What can hang from each mark
z262: z198 z299 z401 z492 z608
z257: z581
z299: z257 z262 z306
z662: z257
z492: z257 z262

Every row comes from one small tree of marks. Brackets hold a mark, then the marks that hang from it, in the order of their numbers. Every link used is in the known rows. Which tree was each row made from?
Known rows
{z257 z581}: [ -2.5 -24.5   6.5 -21.4 -35.5  35.3  -9.3 -13.0 -20.0  38.9 -14.8   0.2
  -7.6   2.4  -2.5  -9.2   2.0  -8.2  29.0  28.9]
{z299 {z262 z198 z401 z492 z608}}: [-15.7 -14.1  16.8  -3.7  23.5  -6.3  11.4  -2.4 -47.1 -62.5   5.2  -3.7
 -11.6   2.4  23.0  11.9  10.1  -1.0   6.9 -31.1]
{z299 z257 {z262 z198 z492}}: [ 37.8  53.7  -3.7 -24.0  15.9   7.1 -28.0 -23.1   7.6  -1.6 -50.1 -26.9
 -12.7 -12.2  14.2   4.6 -12.2  13.2  12.2  21.5]
{z492 {z257 z581} {z262 z198}}: [ -7.1   7.8 -27.7  10.0 -46.3  -5.5 -27.3 -10.1  20.9  -8.5 -17.7  -8.6
  49.6 -21.1   0.7 -17.7  15.0  -3.9   7.0  24.0]
{z492 z257}: [ 16.4  31.5 -25.7 -29.0 -18.6  27.7  24.4  -4.7   5.1   7.1 -16.1   5.8
  15.8 -32.8 -18.2 -13.8  -2.5  34.7  -5.4   3.7]
{z492 {z262 z198 z608}}: [-26.9 -18.5 -36.4  18.4   2.4 -19.9  -9.2 -33.8  32.3 -24.4  25.4 -37.8
  22.0  18.0   5.6  -8.4 -24.0   2.0  -2.2  -8.3]
{z299 z257 {z262 z401 z492 z608}}: [ -7.1 -11.9  33.3 -37.3  40.4   4.2   9.8 -14.2 -24.6  -9.4 -29.3 -20.6
 -22.1  -0.3  -1.4  20.9  16.6   1.9 -20.0  -9.5]
{z262 z401 z608}: [-28.2 -55.6   7.8  -8.6   7.6   9.3  31.1  -2.9 -29.2 -13.4  24.7  -6.0
 -18.8   8.7  -3.9  -4.4   1.0  -0.9 -13.1 -18.4]
{z262 z198 {z299 z257} z608}: [  0.2 -58.9 -26.7  -6.5  16.4 -33.9 -38.9  -6.5  38.5  18.6  18.4   2.2
  -7.3  27.7  -2.7   5.4 -32.4 -19.1 -24.5   3.5]
{z262 z198 {z299 z306} z401 z608}: [ -7.2 -40.8  13.3  52.2  14.7 -29.6   4.3  34.8  -7.1 -21.5  63.9  49.9
 -20.3  41.5  11.1   5.8   2.7 -16.1 -10.5 -40.6]
{z299 z257 {z262 z492 z608}}: [  1.7   7.5  11.8 -50.3  37.7  11.5  -5.2 -36.4  -2.7   8.3 -39.4 -19.7
 -10.0   8.8  -4.3  28.6  -7.3  10.0   0.3   0.6]
{z662 z257}: [ 23.8   3.1 -17.9 -30.9 -13.2  38.7   9.8 -22.3   9.6  38.2 -33.2 -25.5
  -3.5 -15.7   3.3   2.2 -23.8  -2.5  17.0  52.7]
{z262 z299 z401}: [ 10.9 -15.5   7.4  -1.4   5.4   2.9  21.8  37.3  -9.4  11.4  24.6   5.1
 -30.4  -8.9 -24.6 -31.8   2.8   5.0 -23.7  -7.4]
{z262 z198 z299 z401 {z492 z257}}: [-11.7  17.4   5.1  22.4  -9.9 -26.6  10.0  55.6 -23.6 -42.0  -6.4  10.0
  18.0 -53.4  -1.0 -11.2  23.6 -16.2  -9.7  -8.2]
{z299 z257 z306}: [ 41.3  42.2  12.5   0.7   6.1  23.0  -7.2 -16.4  26.0  58.0 -19.3   5.6
 -23.6  14.9  -8.9  10.1 -11.5  16.3   5.2  23.3]
{z262 z608}: [-19.8 -36.4 -15.0 -21.4   2.3  18.2  16.7 -26.9  -4.6   8.9  14.5  -6.3
  -4.7  15.3  -6.7   3.9 -22.7   6.4   4.2  -7.0]
{z262 z198 z401}: [ 10.0 -12.0  -5.1  16.0 -13.3   3.2   5.2   8.3 -14.7 -22.7  12.3 -15.6
 -19.7 -13.8  12.6 -25.0  -1.4   8.5  -2.0   1.8]
{z662 {z257 z581}}: [  8.3 -34.3   1.6 -31.7 -39.4  42.4 -14.1 -18.0  -8.9  53.2 -46.5  -6.9
   5.7  -3.7  12.9   5.3  -3.9 -34.9  34.4  71.5]
{z262 z198 z299 z401 z492}: [-16.0   4.8  15.2  28.0  -1.1 -21.1   0.8  43.6 -28.8 -25.6   3.6 -14.3
  -8.9 -24.9   7.7 -13.8   5.1 -28.5   2.7  -4.6]
{z492 z257 z262}: [  8.7  53.4 -28.9 -10.9 -12.5   8.4  21.0 -15.5  36.4   2.4 -11.5 -27.9
  34.6 -35.9 -31.3 -23.4   3.6  40.4 -19.0   7.9]
{z299 z306}: [ 27.5  55.2  12.0  12.5  -5.6  33.7  20.2  -4.4   0.9  33.0   8.9  18.7
 -20.3  11.5  -3.0   2.3  -8.2  25.3  22.1  -2.0]
{z262 z198 z401 z492 z608}: [-50.9 -37.6  17.3  22.9   0.6 -12.2   8.8   6.2 -49.9 -53.4   2.4 -21.0
   3.5 -10.2  26.0  12.3   4.9 -34.4  14.2 -13.3]

Which tree is each row?
[ 10.4 -17.3   5.6   2.7  27.8 -15.2  -9.9   2.0  34.7  54.1  22.5  34.1
 -17.4  43.0 -15.6  22.4 -16.0  -9.3 -15.5  -8.1]	{z262 {z299 z257 z306} z608}
[ -8.0  16.0 -10.4 -14.5 -36.8  13.4  -4.4 -12.8  17.4  16.8 -24.3 -13.2
  42.7 -24.2 -21.8 -17.4  23.4  10.8   1.2  24.0]	{z492 {z257 z581} z262}
[-57.5 -46.3  14.8 -21.5 -22.5 -11.3  -2.4  24.1 -27.9   0.8 -16.6  33.9
  42.7 -15.3  -8.9  24.4  23.3 -44.3  13.0  -3.3]	{z262 z299 {z492 {z257 z581}} z608}
[-23.7  14.1   2.0  -0.1 -51.6   7.2 -22.5   4.8 -36.4 -18.5 -45.3   6.3
  44.6 -39.1  20.0  10.1  19.8 -29.4  40.4  28.8]	{z262 z198 {z492 {z257 z581}}}
[ 24.9  18.3  32.4  34.5   9.3   3.7  26.2  47.9 -10.5  22.8  35.9  37.4
 -35.9  13.6 -12.9 -12.1  13.7  10.4 -11.3 -20.6]	{z262 {z299 z306} z401}
[-23.3  -3.6 -47.7   8.2  -8.6 -26.9   0.5 -25.6  36.1 -41.4  14.5 -14.9
  51.6  -8.3  -3.7  -2.7  -6.0  14.9 -17.6 -15.4]	{z492 z257 {z262 z198 z608}}
[ 46.2 -14.3  -8.1 -36.9 -10.1  14.8 -55.7 -30.0  14.0  25.8 -34.9   7.0
 -22.0  26.2  15.1  -8.2  -1.0   9.8   8.4  33.1]	{z299 {z257 z581} {z262 z198}}
[-60.5 -28.5  17.2 -26.7 -33.9   9.9   6.1  -2.6 -42.0  -8.1 -36.5  14.1
  47.2 -21.7   4.8  32.7  23.1 -37.1  27.8   7.1]	{z262 {z492 {z257 z581}} z608}
[ 29.3  24.1   9.5 -14.6  28.0  27.1  25.9 -23.2  -0.6   2.9  28.1  45.6
 -27.7  52.7   3.8  19.9  -6.2  43.3   7.9 -42.8]	{z299 {z262 z608} z306}
[ 25.5 -33.5  -6.4   9.9   9.4 -29.1 -27.6  24.7  22.7  15.0   7.2 -11.5
 -28.6  -1.5  -5.2 -24.9  -4.5  -8.4 -35.7  16.6]	{z262 z198 {z299 z257} z401}
[-45.1 -14.9  -7.4   7.3  -4.7  -4.3  -5.1 -17.8 -24.6 -34.0  -2.6 -24.1
  14.9  -2.4  22.1  22.6 -20.2 -27.0  30.3  -3.6]	{z262 z198 z492 z608}
[ 17.0  38.2  18.4  -1.1  10.1  11.9  12.4   8.5 -40.9 -47.6 -13.5 -14.5
 -21.8 -18.6  22.2  -8.7  14.3  16.0  12.0 -11.8]	{z299 {z262 z198 z401 z492}}
[-21.7 -51.6   0.0   1.4  37.3 -41.1  -3.0   5.1  40.5  19.6  19.9 -35.2
  -7.1  11.2 -34.6 -12.2   4.4 -11.4 -58.7  -0.8]	{z492 {z262 {z299 z257} z401 z608}}
[ 36.5   2.5  15.2  42.9  12.0 -24.5 -20.5  35.5  23.3  23.9  18.7  28.6
 -36.2  19.5   4.3  -9.2   4.8 -10.4 -20.3   0.4]	{z262 z198 {z299 z257 z306} z401}
[ 11.3  22.8 -36.9  24.2  -0.9 -22.7 -16.8   4.1  48.8   1.2  25.7 -28.3
   8.0  -1.6 -11.5 -31.8 -25.2   7.5 -13.0   5.3]	{z492 {z262 z198 z299}}
[-33.7 -36.3 -15.5  31.3   6.9 -27.0   3.7 -12.4   5.5 -42.5  33.7 -38.3
   8.4  10.5   6.5 -14.7  -1.9  -5.6 -20.6 -18.1]	{z492 {z262 z198 z401 z608}}
[-43.6   5.4  -1.3 -22.0  -6.0   8.5  30.5  -7.4 -24.7 -20.9 -25.1  -1.4
  42.3 -35.5  -7.4  27.2   6.7  -8.5  11.5  -6.3]	{z262 {z492 z257} z608}
[ 28.8  15.7  -7.7   7.5  22.4   8.3   1.1 -22.9   3.6 -22.6  34.2  49.3
 -20.0  55.5  26.2  19.4 -14.1  32.2  15.2 -41.2]	{z299 {z262 z198 z608} z306}
[ 26.4  11.8  17.9  52.9   1.8 -16.5   4.5  46.9  -2.6  -4.4  44.6  41.0
 -30.8  16.7   7.8 -13.7   4.2   2.9  -2.6 -20.6]	{z262 z198 {z299 z306} z401}
[-14.7  12.9  34.7   7.3   6.0   1.7  25.5  43.3 -34.7  -1.5  -3.9 -14.9
 -14.1 -36.5 -14.4 -14.0  12.5 -17.7  -1.2  -1.5]	{z262 z299 z401 z492}
[-15.2   5.8  32.3  11.6  27.0 -16.7  -8.0   9.0   9.5  38.3  -5.0  15.2
  -3.5  21.0  -8.1  40.5  -5.7 -32.3   4.2  -3.9]	{z262 {z299 z257 z306} z492 z608}
[ 11.9  45.5 -46.6  12.2 -20.5 -10.0  -3.0 -14.3  41.1 -23.8  -7.1 -25.4
  43.5 -30.3  -8.9 -22.8  -1.7  27.6 -13.6   9.8]	{z492 z257 {z262 z198}}
[-15.8 -32.7  29.0 -52.8  10.1  12.9 -26.6 -32.9 -20.0  24.4 -48.6  -1.7
  -5.2  19.2   7.6  32.1  12.4 -20.1  17.7  14.8]	{z299 {z257 z581} {z262 z492 z608}}
[ 66.2  68.1  -4.0   8.5   7.3  23.5   0.3 -13.9   9.2  -4.9  16.6  39.2
 -30.0  33.6  22.4  -1.0  -8.2  48.5  20.1 -19.4]	{z299 {z262 z198} z306}
[ 25.9  77.0  -7.1  26.4   4.2 -11.5  20.9  24.2  50.4  23.0  20.4  28.2
  26.8  -8.5 -32.4  -9.4  11.5  31.9 -20.7 -14.1]	{z492 z257 {z262 {z299 z306}}}
